Known rows, with every step that occurs
sefub > pesa > zumi > geta > nupar: [ 2.582 -0.636  3.147  2.846  3.523 -0.336 -0.633  1.949 -3.163 -1.456
 -1.203  2.278 -6.605  0.049 -0.890 -2.255  1.936  2.526 -0.221 -2.143
  1.756 -0.660  2.476  0.596  8.296 -1.770 -1.779 -1.344 -1.339 -1.998
  2.146 -3.779]
nupar > geta > zumi: [-1.870  0.780  0.454  1.270 -0.787  1.686 -3.285  3.201 -3.593  1.276
  0.342  0.276 -1.300 -0.008 -2.815 -1.185 -2.213  2.660  4.348 -3.073
 -0.229 -1.525  1.107 -0.936  1.224 -2.471 -1.374  0.022 -0.376  3.352
  1.292  0.281]
sife > gunid: [ 1.678 -1.583  0.830 -0.009 -2.298 -1.313  1.065  2.155 -2.424  2.518
  0.977 -1.813  1.493  3.801 -1.616  0.908 -3.577  0.213  0.986  1.781
  0.572  2.802  1.247 -1.430 -3.465  0.051  2.252 -0.981 -0.811 -1.740
 -0.459  3.869]
pesa > zumi > geta > gunid > sife > bopa: [-1.833  1.823 -0.148  0.577  4.935  1.776 -3.494  0.235 -3.076  1.645
 -2.132  1.645 -3.590 -2.355  2.218  6.703  0.365 -5.154  0.884 -1.417
  2.826 -3.405 -3.494 -0.534  0.850  2.390 -0.824  2.067 -6.458 -0.480
 -0.146 -1.041]
viloz > sife > bopa: [-1.139 -1.617  7.231  0.917 -1.468  3.105 -3.493  3.344 -4.003  1.979
 -0.535 -1.703  4.320  2.881 -0.879 -2.770 -3.524 -2.992  1.137 -3.517
 -0.862  2.610 -4.782 -1.327 -0.545  2.784  0.326 -0.303 -1.163  1.380
 -1.345  2.079]
viloz > sife > gunid > geta > nupar: [-2.665 -0.017  0.474 -1.788 -3.487  1.941 -1.936  0.680  1.195 -2.633
 -1.517 -6.074  5.027  1.266  2.968 -1.602 -1.273  0.905 -1.384 -2.424
 -2.381  2.000 -2.795 -1.421 -2.566 -1.248 -0.870 -1.316  3.210 -1.054
 -0.364 -2.939]
geta > gunid > sife > bopa: [ 1.131  1.090  2.010 -1.014  2.186  0.502 -0.517  0.146 -2.292  0.942
 -1.441 -0.296  1.969  2.607  2.248  6.764 -0.730 -6.163 -0.820  0.386
  1.395  0.360 -2.251 -0.536 -3.684  1.982  0.759  2.125 -4.963  0.975
 -2.048  3.231]
zumi > pesa > nupar > geta > gunid > sife > bopa: [-1.920 -2.323 -2.714 -0.601  1.397  4.062  4.164 -3.144  3.196 -1.605
 -4.690  3.710  3.558 -2.957  2.378  5.273  5.659 -5.500 -2.451  3.583
  2.100 -3.131 -4.660  5.126 -3.331  4.689 -0.004  3.135 -0.185  1.221
 -1.584 -1.683]
nupar > pesa > zumi > geta > gunid: [ 1.429 -0.923 -0.950 -1.014  1.026  1.379  2.887 -2.133 -1.503  1.822
  0.710  1.436 -2.926 -1.105 -1.348  0.787  0.009 -1.664  1.544  0.869
  2.836 -4.471  1.644  1.188  1.966  0.894  0.489 -1.329 -0.057 -2.279
 -1.338  0.379]
geta > nupar > pesa: [ 6.064 -1.773  5.069 -0.623 -2.846 -0.568  2.508  0.465 -1.232 -1.803
  1.343 -0.448  3.281  4.935 -0.472 -5.397  1.269  0.827 -2.159 -0.066
  0.355  2.317  1.454  1.946  1.677 -0.263  1.954  1.780  3.958 -1.178
 -1.837  1.012]
viloz > sife > gunid > geta: [-4.169  0.600 -0.173 -1.502 -3.296  0.652 -2.479  1.345  1.392 -0.409
  0.029 -5.335  4.552 -0.258  0.199 -0.141 -4.323  0.278  0.356 -0.876
 -2.259  0.243 -2.660 -2.298 -3.786  1.014 -0.822 -3.646  1.421  1.421
 -1.450  0.240]
pesa > zumi: [ 2.428  1.432  3.771  2.177  2.135 -3.085 -5.309  2.385 -1.249  1.135
  2.021  1.459 -2.067  0.907 -2.430 -2.253 -4.655  2.933 -1.372 -2.410
  2.136  2.503  1.036 -1.572  3.359 -3.034  1.937 -1.283 -2.078  0.090
  1.325 -0.510]
sefub > pesa: [ 3.745 -0.951  4.830  1.386  1.171 -3.050  1.607  2.617 -1.729  0.028
  1.028  0.819 -1.201  3.247 -3.495 -0.530 -1.847  1.427 -0.292  1.033
  0.637  2.001  3.893 -0.528  2.381  0.696 -0.637 -3.213 -1.829  1.688
 -1.103  3.480]
bopa > sife > gunid > geta > nupar > pesa: [-1.248 -0.122 -1.160 -1.246 -2.449  2.421  2.983 -1.868  2.594 -2.613
 -0.413 -1.656  4.650 -1.520 -0.555  1.328  4.011  0.697 -2.325  1.777
 -2.714  0.540 -1.366  0.767 -3.115  0.568 -2.082  0.927  2.749  1.310
 -2.146  1.496]
sife > gunid > geta: [-1.659  1.647 -1.279 -0.918 -1.844 -1.338 -0.661  0.284  0.576  0.504
  0.021 -1.360  0.437  0.908 -0.193  3.313 -3.368  0.249  2.032  0.256
 -0.766  0.841  1.313 -3.062 -3.659  3.110  1.193 -3.756 -0.163  0.234
 -0.752  2.203]
zumi > pesa > nupar: [ 2.501 -2.779  0.174  1.368 -0.346 -3.332  2.898 -0.309  3.992  0.648
  0.782  1.475  0.409  1.494  0.188 -3.416  0.628  1.555 -3.111  2.842
  0.516  4.209  0.754  1.655  0.342  0.611  2.774  0.336  1.549 -1.730
  1.738 -0.849]
sife > gunid > geta > nupar > pesa: [ 1.735 -0.459  0.710 -2.449 -3.661  1.472  4.256 -1.967  0.891 -3.541
 -0.868 -1.137  2.838  1.784  0.778  0.709  2.070  0.292 -0.434  1.270
 -0.685  0.373  1.216  0.552 -1.253  2.934  1.578 -1.383  4.634 -1.283
 -2.496  0.529]
zumi > geta > gunid > sife > bopa: [-1.418  1.006 -0.690 -0.275  1.666  1.773 -0.505  0.632 -3.246  2.883
 -1.885 -0.779 -0.753  0.621  2.976  6.077  0.977 -7.309  2.487 -0.125
  1.269 -3.338 -2.772 -0.123 -3.120  5.063 -0.940  3.132 -5.417 -0.193
 -1.250  1.910]
bopa > sife > gunid > geta > zumi > pesa: [-8.901  1.268 -6.231  0.095  1.391  0.759  1.059 -1.544  2.852 -0.333
 -0.438 -0.896 -3.117 -4.227 -1.066  5.315  1.295  2.888  2.946  2.582
 -6.603  1.376 -0.049 -2.410 -1.966 -1.426 -3.469 -0.565 -2.660  1.118
  2.414  2.539]
bopa > sife: [-0.141  0.383  1.822  2.758 -0.165 -2.160 -3.574  3.036  0.557  3.236
  3.015 -1.534  2.331  0.420 -2.889 -2.326 -1.961  1.119 -1.409 -0.395
 -1.319  3.116 -0.918 -1.541 -2.433 -2.618 -2.100  1.846 -2.794  3.244
  0.465  2.893]
geta > gunid: [ 2.762 -0.283  0.204 -1.010 -0.205 -1.343  1.218 -0.227 -1.231  2.763
  0.670 -1.798  0.261  4.593  0.486  1.745 -3.278 -1.988  0.777  0.597
  1.244  1.662  2.819 -1.594 -3.310 -1.866  1.478 -0.833 -1.633 -1.433
 -0.354  2.755]
gunid > geta > nupar > pesa > tate: [ 4.880  2.933  2.478 -2.974 -1.564 -3.198  0.413 -4.389  1.845 -2.570
  1.572  3.469  3.806 -0.730  1.963 -6.303 -0.145 -1.055 -2.574 -1.201
 -1.099  1.500  1.535 -0.655  1.123  2.908  3.319 -3.484  5.590  1.258
 -1.953  1.325]

Rows
[ 3.705 -2.310  2.814  0.263 -3.361  1.056  2.825  0.928 -2.206  0.187
  1.219 -0.879  0.346  2.667  0.098 -5.894  2.596 -0.397  1.021 -0.597
  0.357 -1.572  1.087  2.516  2.176  2.981  0.097  2.591  3.483 -2.190
 -1.026 -0.018] => zumi > geta > nupar > pesa
[-1.443 -0.508  0.194  1.086  1.023 -1.912  0.607  0.572 -0.990  0.488
  1.416  0.606 -5.265  1.726 -1.074 -1.328 -1.533  2.547  3.235  0.854
 -3.538  3.021  2.497 -1.016  2.777 -2.319  0.325  0.346 -1.171 -1.266
  2.912  2.463] => geta > zumi > pesa
[-0.136  0.430 -1.985  0.254  2.490 -0.347 -1.775  0.063 -2.312  3.518
  0.085  0.313 -5.454 -0.513  0.409  1.469 -2.404 -1.332  2.528 -1.275
  2.709 -2.403  1.664 -1.323  1.216 -1.459  0.389 -1.244 -3.195 -2.956
  1.823 -1.316] => pesa > zumi > geta > gunid
[-2.724  1.376 -2.315  0.096 -1.056  0.993 -1.491 -0.198  2.007 -0.771
 -1.084 -3.044  2.447 -0.895  1.197  2.227  1.681  1.174 -1.671 -0.586
 -2.724  2.870 -1.126 -2.099 -4.329 -1.879 -2.407  0.810 -0.361  0.601
  0.641 -0.315] => bopa > sife > gunid > geta > nupar
[ 1.712  0.667  1.895  2.802  1.312 -0.429 -4.293  2.365 -2.625  0.551
  0.029  0.280 -4.876  0.497  1.103 -4.649 -0.215  1.931  0.374 -4.146
  1.598  0.292  0.311 -0.434  5.201 -2.499  0.490  1.507 -0.636 -3.095
  3.362 -5.018] => pesa > zumi > geta > nupar
[-7.402 -0.227 -7.902 -0.285  2.036  0.738  2.636 -2.559  5.682 -0.774
 -1.496  0.015 -1.908 -4.911 -0.087  5.417  3.990  4.469 -0.869  3.510
 -4.070  3.600 -1.298 -2.009 -1.979 -2.863 -2.242  0.365 -0.896  0.928
  3.104 -1.542] => bopa > sife > gunid > geta > zumi > pesa > nupar
[-0.188 -0.678 -1.035  0.831 -0.291  1.411 -1.719  2.218 -0.974  0.330
 -0.471  0.788  0.278 -0.685 -1.319 -0.809  0.648  4.021  0.462 -2.309
  2.602  0.734 -0.267 -0.338  0.854 -3.626 -0.133  1.150  1.451  2.993
  1.792 -3.913] => pesa > nupar > geta > zumi
[ 0.140 -0.652 -2.465 -0.458 -0.854 -0.299  1.496  0.573 -2.144  5.079
  0.388 -2.477 -2.282  2.505  1.047  1.046 -1.540 -3.115  4.030 -0.211
  1.304 -2.020  2.223 -1.087 -2.638  1.245 -0.142 -0.168 -2.075 -2.683
  0.546  1.613] => zumi > geta > gunid
[ 2.793  1.481  2.925 -0.971 -2.259 -0.267  1.120 -1.633  1.968 -3.924
  0.487 -0.086  1.891  1.709  0.673 -3.067  1.410  0.728 -1.012 -1.587
 -0.591  0.316  1.647  0.763  1.650  3.134  0.669 -0.657  4.405  0.698
 -1.788 -0.920] => gunid > geta > nupar > pesa
[-1.261 -1.214 -0.701  1.357 -1.160 -0.376 -0.286  2.449 -0.704  3.645
  1.289 -2.507  3.621  0.669 -2.954  1.615 -1.635  0.714 -1.125  2.252
 -1.419  2.962 -1.349 -1.677 -5.442 -2.903 -1.354  1.024 -2.919  1.035
 -0.265  4.550] => bopa > sife > gunid
[-0.178  0.353  0.772 -0.897  3.386  3.437  0.815 -1.558 -2.415 -0.254
 -1.469  2.869 -1.183 -2.809  0.432  5.485  2.973 -5.656  0.038  0.874
  2.789 -6.205 -3.311  2.328  1.828  4.561 -0.623  2.140 -3.429  0.082
 -3.156  0.856] => nupar > pesa > zumi > geta > gunid > sife > bopa
[ 2.538  2.540  3.326 -0.069  0.919 -0.563 -2.417 -1.702  1.989 -5.304
  0.227  2.447 -0.851 -0.925  0.017 -2.434  1.164  2.938 -2.672 -2.897
  0.600  0.259  1.107  0.654  5.366  0.236  1.085 -1.843  3.420  0.306
 -0.568 -3.835] => gunid > geta > nupar > pesa > zumi
[-0.146  1.439 -1.855 -0.466 -0.469 -0.211 -1.799  0.413  1.102 -0.575
 -0.284 -1.757  4.552 -1.460  0.611  2.968 -0.438 -2.840 -1.315  0.866
  2.149 -4.920 -1.187  2.497 -4.652 -1.213 -2.174  2.095 -1.186  4.123
 -2.918  0.283] => nupar > geta > gunid > sife
[ 5.825 -0.568  2.410 -1.557 -2.669 -2.025  2.349 -1.892 -2.325  1.597
  2.333  2.780  2.235  0.361  1.409 -8.860  1.232 -2.283 -0.591 -0.246
 -0.172 -0.692  0.625  1.017  1.868  2.654  2.692 -0.235  4.605 -1.909
 -1.216  1.846] => zumi > geta > nupar > pesa > tate
[-1.816  0.561 -1.687 -0.526  0.328 -0.989 -0.580 -2.256 -0.911  1.237
  0.593  5.542 -1.465 -3.623 -1.064 -5.078 -1.231  0.533  3.411  0.593
 -3.136 -1.225  1.022  0.003  1.600 -0.557  1.208 -2.909  1.608  1.736
  2.020  3.301] => nupar > geta > zumi > pesa > tate
[ 0.343 -2.035 -1.255  0.622  1.674 -2.261  2.171 -0.145  2.025 -0.334
  0.292  0.978 -3.505  1.119 -0.002 -1.239  1.123  4.148 -0.980  1.634
 -0.721  5.076  1.402 -0.594  2.631 -3.535  1.462  1.301  0.212 -1.670
  3.705 -2.005] => geta > zumi > pesa > nupar
[ 1.306  0.986  0.844 -1.663 -0.126  1.406  1.247 -2.370  0.553 -4.609
 -1.139  1.535  0.124 -0.947  0.193  1.157  1.229  2.178 -2.013 -0.049
  0.686 -0.295  1.007  0.626  2.950  0.030  1.811 -2.444  3.592 -1.774
 -1.264 -2.416] => sife > gunid > geta > nupar > pesa > zumi
[-0.182  1.272 -3.319 -0.421  0.466 -2.305 -0.948  0.896  0.281  2.139
  0.827 -3.961 -0.199 -0.072  2.385  2.706 -0.357 -3.491 -0.134  0.969
  1.276 -3.539 -0.482  0.172 -3.377 -0.250 -1.968  2.913 -3.596  0.310
 -0.989  0.221] => zumi > geta > gunid > sife
[-4.134 -0.740 -0.847  1.567 -0.708  1.888  0.295  0.568 -0.892 -0.249
 -0.514  1.949 -3.318 -1.477 -2.393 -1.973  0.170  2.211  5.089  0.035
 -2.739 -2.052  1.342  1.678  2.180 -0.438 -1.527  0.277  0.590  1.256
  1.858  1.104] => nupar > geta > zumi > pesa
[-0.406  2.674 -2.879  0.751  3.669 -2.438 -4.273  0.478  0.291  0.925
  0.513 -1.276 -2.729 -2.873  1.688  3.370 -0.893 -1.764 -1.775 -0.454
  2.601 -3.800 -1.010 -0.009  0.396 -2.938 -1.442  1.865 -4.547 -0.236
  0.537 -2.532] => pesa > zumi > geta > gunid > sife
[-0.137 -3.136 -0.932  1.870 -1.893  0.505  2.243 -0.424  3.973 -0.080
 -0.988  3.045  2.046 -2.039 -1.279 -4.281  2.285  1.137 -1.116  2.127
  1.331 -0.849 -0.547  4.035 -0.267  2.594  1.085  0.376  3.512  0.620
  0.833 -2.350] => zumi > pesa > nupar > geta
[-2.863  1.224 -3.767 -0.003  2.026 -2.145  0.475 -1.850  5.028 -2.314
 -0.709  1.338 -4.724 -1.922  1.461  0.939  1.567  4.362  0.255  0.141
 -1.990  3.370  1.678 -1.765  2.645 -0.211  0.557 -1.180  1.148  0.209
  3.475 -3.793] => gunid > geta > zumi > pesa > nupar
[ 5.826 -0.563  5.652  0.561  0.591 -0.167 -0.373  0.207 -1.381 -3.148
  1.270  2.450  0.533  2.020 -1.336 -4.670  0.658  2.686 -3.571 -1.525
  1.658  1.997  0.977  2.175  5.627 -3.008  2.142  0.816  2.870 -1.512
 -0.424 -1.871] => geta > nupar > pesa > zumi
[ 1.247  1.139 -1.814 -0.881  2.332 -1.032  0.260 -1.167  0.735 -1.110
  1.421 -0.204 -0.297 -3.638 -0.110  2.593  1.368 -1.983 -2.571  2.065
  2.666 -6.087 -0.973  2.667  1.352 -0.681 -1.320  1.837 -1.488  0.668
 -2.511 -0.682] => nupar > pesa > zumi > geta > gunid > sife
[ 0.153 -0.687 -1.267 -0.786 -1.650  2.246  0.592 -0.381 -1.260  2.386
 -1.164 -0.520  1.988  1.115 -0.807  0.922 -1.809 -2.597  2.561 -0.145
  2.186 -3.382  1.393  1.020 -4.249  0.009 -0.202 -0.936  0.239  0.977
 -1.031  1.638] => nupar > geta > gunid
[-6.630 -1.846 -5.130 -2.202 -0.609  1.978  2.026 -1.045  4.717 -2.983
 -1.666 -3.089  0.475 -2.785  1.866  1.622  0.891  3.724 -0.988  1.500
 -3.646  2.615 -2.691 -1.346 -0.410 -2.281 -0.529 -2.041  2.711 -0.778
  1.940 -4.037] => viloz > sife > gunid > geta > zumi > pesa > nupar
